Every row comes from one small tree of marks. Brackets hold a mark, then the marks that hang from it, in alphabetical order. Every link used is in the known rows. Which tree was each row made from?
Known rows
[Z [K Y]]: [-0.35  0.52 -1.36 -0.44 -1.47  0.48 -0.05 -0.45  0.10 -0.19 -0.72  1.28
  1.91 -1.65  0.81  0.57  1.06]
[J G [Y [K C Z]]]: [-1.06 -0.08 -1.55 -0.59 -2.48  1.16  0.00 -0.35  0.90 -0.36  0.78  1.21
  2.19  1.78 -0.45 -0.81 -0.15]
[G D [J [Y K]]]: [-1.50  0.64 -0.17 -0.77 -0.61 -0.52 -0.08  0.71 -1.28  0.24  0.75 -0.49
  0.68 -1.29 -4.71 -1.76  0.05]
[D [G J]]: [-1.36  1.07 -0.23  0.78 -0.08 -2.21 -0.73  1.22 -0.52 -0.33 -0.36  0.79
 -2.65 -0.75 -0.79 -0.81  0.79]
[G D [J Y Z]]: [-1.48  0.44  0.03 -1.10 -1.05 -0.09  0.41  2.30 -1.28  0.09  0.87 -1.18
  0.20 -1.46 -4.93 -0.24  0.32]
[J G [Y K] Z]: [-1.22 -0.72 -0.22 -1.21 -2.73  0.90  0.63  0.78  0.20 -0.80  1.69 -0.20
  1.00  1.59 -1.95 -0.15 -1.10]
[J [Z K]]: [-0.47 -0.34 -0.58 -0.95 -1.78  0.13  0.41  1.98 -0.27 -0.15 -0.41  0.41
  0.25 -0.82 -0.09  2.40 -0.10]
[G [J Y]]: [-1.52  0.33 -0.18 -0.07 -1.70 -1.45  0.03  0.85 -0.06  0.21  0.18  0.41
 -1.59 -1.02 -4.09 -0.88  0.15]
[J Y]: [-1.15  0.04 -0.38 -1.19 -1.47 -0.27  0.01 -0.82  0.15 -0.42  0.34  1.23
 -0.72  0.41 -2.82 -0.78  0.07]
[J G [Y [K C]]]: [-1.31 -0.40 -1.16 -0.77 -2.16  0.74 -0.17 -0.85  0.71 -0.27  0.96 -0.55
  0.45  1.65 -1.61 -1.26 -0.36]
[G [J Z]]: [-1.24  0.37 -0.15  0.05 -1.67 -1.58  0.04  2.75  0.04  0.43  0.00 -1.23
 -1.80 -1.89 -3.10  1.16  0.14]
[D [G [J [Z [K C Y]]]]]: [-0.74  0.59 -0.90  0.91 -1.07 -0.79 -0.10  1.00 -0.79 -0.37 -0.52 -1.39
 -1.11 -0.66  2.68  0.53  1.49]
[K C [Y J] Z]: [-0.26  1.26 -2.66 -0.15 -1.79  0.81 -0.32 -1.49  1.51 -0.30 -0.61 -0.39
  3.88  0.18  2.64  0.34  2.63]
[Y [J G [Z [K C]]]]: [-0.92 -0.46 -1.45 -0.94 -1.87  0.19 -0.02  1.94  0.69 -0.52  0.05 -0.69
  1.63  0.89 -0.90  1.30  0.09]
[Y [K C]]: [-0.68  0.00 -1.17 -0.42 -1.08 -0.52 -0.61 -1.10  0.44  0.41 -0.33 -2.09
 -0.79  0.03  0.57  0.15  0.19]
[C [K Y Z]]: [-0.68  1.79 -1.89 -0.10 -1.60  0.87 -0.76 -0.84  2.54 -0.26 -0.51  1.20
  3.44 -1.84  1.66  0.70  0.90]
[Z [K C [Y [J [G D]]]]]: [-0.50  0.47 -2.37 -0.77 -1.16  1.36 -0.38 -0.36  0.21 -0.24 -0.49 -0.99
  3.47 -0.54  0.74  0.15  1.67]
[D [G [J [Z [K C]]]]]: [-0.87  0.32 -0.64  0.82 -0.84 -1.25 -0.15  1.85 -0.92 -0.21 -0.70 -0.89
 -2.15 -0.42  1.77  0.85  0.89]
[D [G [J Z]]]: [-1.24  0.72  0.00  0.63 -0.51 -1.95 -0.33  1.97 -0.70 -0.43 -0.07 -0.11
 -2.53 -0.56 -0.16  0.09  0.64]

Which tree is each row?
[-1.63  0.86 -0.26 -0.88 -0.49 -0.57 -0.18  1.39 -1.04  0.23  0.52 -0.15
  0.05 -1.71 -5.68 -1.44  0.51] => [G D [J Y]]
[-0.43  0.18 -2.35 -0.39 -1.75  0.88 -0.27 -0.57  0.75 -0.25 -0.66 -0.82
  2.75 -0.16  1.53  0.50  1.50] => [Z [K C [Y [J G]]]]
[-1.31  0.38  0.19  0.31 -1.09 -1.43  0.10  1.14 -1.01 -0.75  0.31  0.17
 -2.23  0.33 -0.48 -0.59  0.44] => [D [G [J Y Z]]]
[-0.49  1.52 -1.75 -0.55 -1.60  0.29 -0.14 -0.85  1.27 -0.79 -0.09  2.36
  4.67 -0.34  0.72 -0.16  1.86] => [K [Y J] Z]
[-0.99 -0.09 -1.48 -1.43 -1.11  0.79 -0.08  2.31  0.08 -0.52  0.27 -0.98
  2.62  0.44 -1.92  1.05  0.35] => [Y [J [G D] [Z [K C]]]]
[-0.17  0.30 -2.10 -0.25 -1.66  0.91 -0.18 -1.02  0.30  0.20 -1.09 -0.97
  1.50 -1.19  2.40  1.14  1.65] => [Z [K C Y]]
[-0.68 -0.33 -0.70 -1.25 -1.50 -0.61  0.26  1.30  0.04 -0.62 -0.24  0.35
  1.31  0.32 -0.96  1.37 -0.01] => [Y [J [Z K]]]
[-0.58  1.53 -2.99 -0.49 -1.36  1.60 -0.55 -0.45  1.46 -0.44 -0.01 -0.33
  5.27  0.09  1.07 -0.09  2.62] => [K C [Y [J [G D]]] Z]
[-0.72  1.69 -1.94 -0.42 -1.59  0.58 -0.75 -1.07  2.63 -0.56 -0.42  1.19
  4.34 -1.04  1.39  0.25  0.88] => [C [K [Y J] Z]]
[-0.86  0.75 -0.42  0.78 -0.91 -1.04  0.00  1.34 -0.93 -0.59 -0.24 -0.01
 -0.71 -0.93  1.70  0.22  1.10] => [D [G [J [Z [K Y]]]]]
[-1.29  0.88 -0.44 -0.62 -0.87 -0.13  0.06  1.15 -1.11  0.19  0.59  0.96
  2.10 -1.22 -3.80 -1.38  0.21] => [G D [J [Y [K Z]]]]
[-1.39 -0.44 -0.36 -1.30 -2.57  0.94  0.52  1.52  0.51 -0.80  1.42  0.32
  0.23  1.07 -3.17  0.29 -0.50] => [J G Y Z]
[-0.94 -0.62 -1.34 -1.66 -2.04  2.58  0.57  1.94 -0.67 -0.51  0.83 -0.72
  2.29  0.79 -1.64  0.99  0.09] => [J [G D] Y [Z [K C]]]
[-0.22  0.20 -2.17 -0.49 -1.60  0.58 -0.18 -1.14  0.40 -0.10 -1.00 -1.03
  2.29 -0.37  2.13  0.69  1.64] => [Z [K C [Y J]]]
[-0.61 -0.58 -0.97 -0.89 -1.65 -0.61 -0.01 -0.49  0.33 -0.23  0.13 -3.41
  0.84  1.55  0.90  0.58 -0.01] => [Y [J Z] [K C]]
[-1.21  0.08 -0.34 -0.83 -1.30  0.22  0.38  1.31 -1.42  0.30  0.82 -3.02
  0.44 -0.79 -2.97 -0.31  0.26] => [G D [J [Y [K C]] Z]]
[-1.12 -0.45 -0.25 -0.05 -2.49 -0.73  0.57  0.84 -0.44  0.33  0.46 -2.59
 -1.10 -0.12 -1.43  0.24 -0.12] => [G [J [Y [K C]] Z]]
